Every row comes from one small tree of marks. The marks that hang from a mark follow it in brackets, in the order of their numbers. Every link used is in the known rows. Which tree was each row made from?
Known rows:
k_474(k_787(k_723 k_797(k_104 k_924(k_895)) k_962)): 32.3, 46.9, 74.2, 4.5, 31.2, -35.6, -39.2, -16.0, 52.0, -5.8, 20.3, -2.0, -22.6, -32.0, -10.5, 20.0, 9.4, -36.0, -7.5, 46.5, -26.1, 12.5, -22.3, 25.9, -1.6, 19.5, -20.2
k_895(k_924(k_797(k_104 k_787(k_723 k_962)))): 41.9, 15.6, -6.5, 24.9, -18.8, 14.4, -15.2, 16.4, 26.2, -12.1, 54.7, 24.1, 9.2, -22.8, 3.1, -22.9, 25.7, -30.4, -18.2, -26.0, 10.3, 1.0, -7.1, 32.1, 19.4, 19.7, -1.4
k_625(k_787(k_723(k_924(k_797 k_895)) k_962)): 2.4, -11.1, -32.4, 37.1, 25.0, 62.6, 4.8, -3.5, -67.0, -43.4, -16.8, -7.9, 5.7, 7.9, 8.7, 26.4, 13.6, -37.4, -35.1, -7.9, -51.5, -4.5, 1.0, -40.0, -1.3, -5.5, 40.8
k_723(k_924(k_797(k_104 k_787(k_962)) k_895)): 17.9, -21.5, -0.1, 72.6, -33.9, 54.3, -46.7, -14.2, -40.5, 0.6, -26.2, 65.0, 8.6, 39.5, 21.6, 5.0, 24.8, -35.9, -14.4, -6.8, -20.4, 2.4, 19.1, 8.3, -0.6, 22.3, 17.3
k_797(k_104 k_787(k_723 k_962) k_924(k_895)): 55.3, -10.5, 36.7, 32.9, -12.9, -6.0, -20.5, -27.5, 42.6, 1.5, 12.8, 51.3, 7.7, -9.8, 28.4, -4.3, 16.1, -38.3, -12.9, 5.0, 2.9, 20.3, -8.2, 26.3, -3.2, 1.5, -18.3
k_924(k_797(k_104 k_787) k_895): 6.2, -13.7, -0.9, 50.4, -69.1, 17.9, -41.2, 16.6, -18.8, -13.4, 8.4, 66.8, 31.1, 45.3, 40.1, -12.6, 5.6, -20.2, -21.7, 0.5, 16.3, 43.0, 9.1, 10.7, 12.4, 44.3, 11.9
k_924(k_895): -5.6, -24.7, -12.8, 0.6, -23.6, 5.4, 6.7, 33.5, -21.1, -43.0, 7.4, 14.2, 3.4, 10.4, 37.1, -9.4, -28.9, -9.8, -7.6, 22.5, -4.2, 25.5, -21.7, -2.8, -2.8, 50.2, -8.4
k_787(k_723(k_924(k_895)) k_797(k_104) k_962): 38.2, 19.1, 25.1, 19.0, 50.1, -2.8, 0.2, -19.1, 17.8, -29.6, -25.4, 1.7, -37.6, -21.0, 19.7, 16.2, 2.4, -45.3, -6.8, 49.8, -58.1, -27.0, -26.3, 4.9, -1.1, 22.2, -4.9
k_625(k_787(k_797 k_962)): 31.9, -31.3, 7.5, -28.6, 11.2, -50.9, 38.2, 10.4, -24.5, -68.2, 13.6, -17.5, -45.7, -50.2, 26.2, 39.0, -40.8, -38.6, 14.3, -29.3, -38.4, 8.3, -45.2, 35.1, 36.4, 9.4, -58.4
k_625(k_787(k_723 k_797(k_104))): 25.1, -2.4, 34.1, -39.5, 26.6, -57.6, 24.4, 14.1, 16.5, -78.3, 38.7, 5.9, -1.3, -48.2, 17.7, 14.5, -38.6, -39.4, -3.2, -1.3, -17.4, 39.8, -47.3, 21.1, 38.3, 3.9, -18.8
k_895(k_924(k_797(k_104))): -7.1, 20.2, -4.2, 4.5, -55.5, 21.1, -66.1, 56.2, 15.5, -27.7, 45.2, 24.1, -1.2, -4.1, 0.7, -33.2, -5.3, -11.3, -15.1, -10.4, 12.1, 19.0, 28.1, 24.3, -10.6, 45.6, 34.9
k_723(k_924(k_797(k_787(k_962)) k_895)): 12.9, -26.0, -28.4, 64.6, -27.5, 60.4, -14.4, 2.6, -63.2, -13.6, -38.4, 39.7, 8.6, 33.6, 25.6, 9.7, 20.5, -24.9, -15.4, -6.5, -28.2, -8.8, -1.9, -0.4, 9.7, 23.9, 13.8
k_625(k_787(k_723(k_924) k_797 k_962)): 30.9, -16.6, 4.8, -24.7, 66.1, -16.2, 52.5, -0.8, -31.5, -79.7, -8.8, -12.8, -28.1, -56.3, 5.5, 39.6, -24.9, -45.5, 7.9, -4.3, -64.1, -9.8, -62.3, 11.1, 37.1, -19.1, -14.2
k_924(k_797(k_104 k_787(k_723 k_962)) k_895): 35.2, -0.5, -7.4, 56.2, -25.6, 17.1, -5.9, -0.7, 0.0, -3.3, 12.7, 27.8, 13.1, 20.5, 35.4, -3.9, 33.2, -28.9, -32.8, 3.8, -0.7, 12.3, -11.8, 3.0, 18.1, 36.3, -13.2
k_625(k_787(k_723 k_797(k_104) k_962)): 44.2, -9.8, 31.5, -28.1, 38.6, -57.0, 36.9, -5.1, 15.1, -65.5, 35.1, -11.3, -35.3, -57.0, 20.8, 29.5, -24.7, -48.2, 0.3, -12.4, -31.6, 15.6, -47.3, 28.6, 32.2, 2.4, -48.2
k_474(k_787(k_723 k_797(k_924))): 4.4, 33.9, 53.4, -45.2, 16.7, -51.4, -6.6, 42.5, 30.4, -53.4, 32.2, 2.4, 2.2, -49.3, -16.5, 6.6, -20.6, -8.7, 9.2, 39.7, -12.9, 27.9, -78.7, 33.4, 27.9, 10.2, -4.3
k_787(k_723 k_797(k_104) k_962): 43.9, 9.9, 26.3, -19.3, 20.0, -57.6, 31.3, 18.5, 45.0, -48.3, 22.5, -12.7, -53.3, -46.8, 24.1, 7.9, -8.1, -28.0, 4.5, 17.9, -27.5, -7.1, -60.7, 34.6, 23.2, 34.3, -57.3

Which tree is each row?
38.4, 0.8, 2.8, -29.1, 25.4, -53.7, 61.0, 36.6, 23.5, -61.1, 13.3, -34.3, -56.0, -52.5, 29.6, 15.5, -15.3, -14.5, 6.2, 21.9, -34.1, -17.2, -85.1, 26.5, 38.1, 36.6, -57.8  k_787(k_723 k_797 k_962)
20.8, -31.0, 12.1, 20.1, -48.0, -0.5, -23.6, 5.4, -0.9, -19.7, 1.5, 62.9, 24.0, 9.0, 39.6, -3.5, -19.3, -21.5, -2.0, 1.4, 13.7, 40.9, -10.2, 30.0, 5.6, 10.7, 2.1  k_797(k_787 k_924(k_895))
8.4, -42.9, -7.0, -21.2, 51.9, 22.1, 44.7, 3.0, -49.3, -71.3, 2.7, 11.3, 7.1, -37.9, -5.3, 18.4, -19.0, -39.2, 7.9, -24.7, -43.4, 4.3, -55.3, -4.1, 16.7, -26.2, -4.5  k_625(k_787(k_723(k_924) k_962))
9.3, -1.0, -33.3, 35.3, -33.6, 18.2, 18.6, 32.3, -25.7, -31.4, 9.7, 24.6, 40.8, 27.7, 37.8, -9.0, 14.0, -9.7, -40.8, 15.8, 4.5, 27.8, -35.5, -11.7, 31.7, 36.4, 15.1  k_924(k_797(k_787(k_723)) k_895)
-22.0, 0.4, -28.7, 2.5, -12.4, 42.7, 3.4, 67.1, -36.0, -66.9, -11.2, 20.9, 12.1, 4.3, 2.9, -10.4, 4.4, 2.0, -15.3, 13.3, -24.0, 0.9, -50.3, -14.8, 11.5, 17.2, 52.1  k_787(k_723(k_924(k_797)))
32.8, 0.9, -1.9, 31.3, -47.5, 13.9, -42.8, 16.0, 7.7, -5.2, 44.4, 36.3, -1.2, -9.8, 10.2, -17.7, 16.2, -32.2, -7.2, -40.5, 16.5, 6.5, 18.4, 47.5, 10.5, 30.8, -7.1  k_895(k_924(k_797(k_104 k_787(k_962))))
5.2, 13.1, -6.1, 50.5, 2.8, 58.3, -30.5, 6.5, -12.7, -16.5, -17.9, 15.3, -9.4, 22.1, 10.2, -1.0, 37.2, -25.2, -32.6, 25.4, -39.5, -17.5, 8.5, -22.3, -20.2, 25.9, 36.7  k_787(k_723(k_924(k_797(k_104) k_895)) k_962)
11.4, -2.1, -33.6, 12.2, -54.6, 19.6, -22.1, 48.8, -12.9, -33.8, 39.0, 33.4, 26.0, -1.7, 11.9, -26.1, -7.0, -12.4, -11.6, -27.0, 17.6, 22.2, -7.7, 33.0, 30.2, 29.6, 21.3  k_895(k_924(k_797(k_787)))
15.3, -5.7, 33.9, -26.8, 47.6, -20.1, 8.0, 2.2, -7.6, -78.0, 5.7, 30.7, 1.5, -40.8, 2.7, 24.2, -32.2, -49.3, 4.6, 6.9, -41.8, 19.1, -41.1, 12.9, 30.4, -18.8, 17.0  k_625(k_787(k_723(k_924) k_797(k_104)))
11.8, -12.6, -11.5, 15.9, 41.3, 40.2, 25.7, 3.2, -26.3, -36.5, -25.6, 2.3, -5.1, -6.0, 8.7, 1.5, 4.4, -27.6, -13.7, 33.0, -43.0, -22.2, -39.2, -21.9, -9.4, 19.7, 3.6  k_787(k_723(k_924(k_895)) k_962)
-16.6, 4.5, -4.6, 11.4, -19.1, 42.1, -29.9, 49.8, -10.5, -51.8, -1.3, 43.7, 14.1, 11.9, 0.5, -19.1, 9.5, -5.3, -14.1, 14.7, -17.0, 11.5, -27.0, -3.6, -1.8, 17.1, 52.9  k_787(k_723(k_924(k_797(k_104))))
-20.8, 14.8, 28.6, 10.1, 19.1, 42.0, -34.3, 32.3, -31.1, -27.9, 13.8, 28.6, 10.9, -0.4, -44.6, -4.7, 28.7, -20.3, -6.4, 8.1, -24.3, 4.4, -43.7, -2.6, -2.4, 13.7, 17.7  k_474(k_787(k_723(k_924(k_797(k_104))) k_962))
36.7, -24.3, 13.6, 38.2, 28.5, 31.3, 5.4, -29.9, -7.7, -14.5, -11.3, 60.8, 24.5, 1.5, 10.5, -0.3, 15.0, -49.6, -11.0, 14.6, -20.5, 0.2, -29.0, 3.7, 6.8, 5.4, -8.1  k_797(k_104 k_787(k_723(k_924(k_895)) k_962))
11.6, 17.4, -3.0, -0.4, 43.0, 2.1, 23.5, 15.8, -8.6, -58.1, -28.0, -1.1, -11.0, -12.3, 21.1, 12.1, -16.5, -25.2, -11.2, 67.2, -53.0, -9.8, -48.7, -8.0, 16.6, 25.2, 22.3  k_787(k_723(k_924(k_895)) k_797)
3.0, -17.7, 0.3, 16.5, 11.0, 40.3, -13.4, 5.8, -37.0, -51.2, 4.2, 25.7, 4.2, -10.7, -8.4, 16.9, 12.2, -34.5, -13.6, -33.3, -36.5, 6.5, -6.3, -6.1, 6.3, -17.9, 29.6  k_625(k_787(k_723(k_924(k_797(k_104))) k_962))
31.2, -30.9, -9.1, 30.4, 33.4, 36.4, 37.9, -15.6, -34.1, -27.6, -20.9, 35.3, 18.0, -0.5, 17.2, 6.2, 6.4, -38.1, -5.4, 14.5, -29.7, -11.3, -53.6, -3.1, 18.7, 5.5, -9.2  k_797(k_787(k_723(k_924(k_895)) k_962))
-7.6, -19.8, -28.9, 54.9, -39.3, 60.5, -27.7, 19.1, -64.3, -29.6, -31.4, 61.7, 35.5, 47.8, 26.3, -0.9, 7.7, -17.7, -20.3, 6.7, -14.7, 19.3, -7.4, -5.0, 12.1, 23.0, 44.5  k_723(k_924(k_797(k_787) k_895))
55.2, 31.0, 44.0, 12.7, 5.9, -36.8, -25.0, -14.2, 67.0, -15.2, -0.4, -9.0, -53.6, -33.0, 33.7, 16.0, 5.9, -32.0, -15.9, 40.2, -32.9, -8.5, -6.7, 25.1, -7.0, 20.7, -17.2  k_787(k_723 k_797(k_104 k_924(k_895)) k_962)
-14.8, 29.4, 22.0, 40.2, 27.8, 65.5, -47.6, 4.1, -35.4, -6.0, -3.2, 20.9, 20.6, 20.6, -34.7, -1.7, 40.2, -27.3, -26.8, 34.1, -30.3, 2.7, -9.2, -26.2, -15.8, 23.1, 32.7  k_474(k_787(k_723(k_924(k_797(k_104) k_895)) k_962))
10.6, -9.9, -0.4, 13.2, -46.6, -1.9, 0.9, 42.6, 3.7, -38.2, 34.1, 56.1, 35.0, 8.3, 22.7, -19.9, 9.6, -11.6, -19.6, -9.1, 20.7, 38.1, -45.7, 17.7, 36.6, 26.0, 5.9  k_924(k_797(k_104 k_787(k_723)))
25.2, -15.8, -3.1, 61.7, -57.8, 18.5, -34.7, -2.0, -18.4, 3.1, 4.7, 44.2, -1.0, 34.1, 41.8, -0.5, 20.9, -28.2, -24.2, -14.6, 1.4, 19.2, 10.6, 18.6, 4.1, 44.0, -21.3  k_924(k_797(k_104 k_787(k_962)) k_895)
42.6, -3.3, 52.0, -10.2, -32.4, -55.3, -38.6, 11.4, 58.4, -26.6, 7.6, 13.4, -67.9, -39.7, 29.8, 19.8, -16.1, -21.8, 20.6, 2.8, -23.7, -0.2, -11.9, 64.3, 1.6, 20.6, -40.3  k_787(k_797(k_104 k_924) k_962)
33.3, -3.0, 35.9, 20.0, -22.2, -7.1, -29.4, -6.1, 41.9, -12.6, 21.7, 73.0, 37.8, -1.8, 30.0, -14.6, 2.2, -28.0, -17.7, 19.8, 17.5, 44.4, -11.2, 22.3, 2.2, 4.8, 13.6  k_797(k_104 k_787(k_723) k_924(k_895))
12.4, 7.1, 64.3, -25.6, 11.7, -52.6, -15.3, 15.5, 8.3, -33.8, 31.2, 4.7, -34.6, -35.4, -15.3, 14.5, -19.2, -32.9, 23.7, 11.9, -13.0, 15.6, -57.9, 48.8, 23.6, 41.1, -67.1  k_474(k_787(k_797(k_104) k_962))
10.1, -26.1, -7.2, -13.4, 32.1, 20.2, 40.4, 27.9, -23.4, -57.3, -9.7, 9.1, -9.9, -31.8, -1.8, -3.2, -2.1, -17.3, 6.2, 7.6, -37.1, -20.0, -70.9, -0.1, 5.9, 8.0, -11.2  k_787(k_723(k_924) k_962)
12.4, 3.5, -2.9, 20.2, -59.2, 13.0, -54.2, 35.5, 9.7, -23.4, 48.6, 57.3, 28.7, 3.5, 9.3, -31.1, -1.6, -26.1, -10.1, -27.4, 30.8, 31.7, 16.1, 43.3, 16.0, 32.2, 22.1  k_895(k_924(k_797(k_104 k_787)))
-24.4, 0.8, -8.3, 46.9, -40.1, 60.5, -68.7, 23.1, -35.9, -23.4, -23.4, 52.5, 9.6, 44.6, 12.8, -8.3, 6.0, -19.2, -24.7, 22.6, -20.0, 14.5, 29.7, -16.4, -26.8, 34.5, 57.0  k_723(k_924(k_797(k_104) k_895))
38.8, -12.8, 5.6, -35.6, 42.4, -52.4, 66.9, 6.5, -7.3, -76.6, 20.8, -35.9, -34.2, -60.5, 24.7, 34.6, -28.2, -38.2, 1.8, -15.2, -40.7, 3.5, -69.4, 20.6, 46.5, 2.9, -52.8  k_625(k_787(k_723 k_797 k_962))
33.0, 4.7, 28.8, -11.2, 43.2, -19.7, 12.9, 7.2, 23.1, -49.9, -10.4, 8.9, -42.3, -44.7, 7.7, 13.3, -2.2, -36.5, 11.8, 26.3, -50.2, -24.8, -54.7, 26.2, 15.4, 13.9, -19.9  k_787(k_723(k_924) k_797(k_104) k_962)
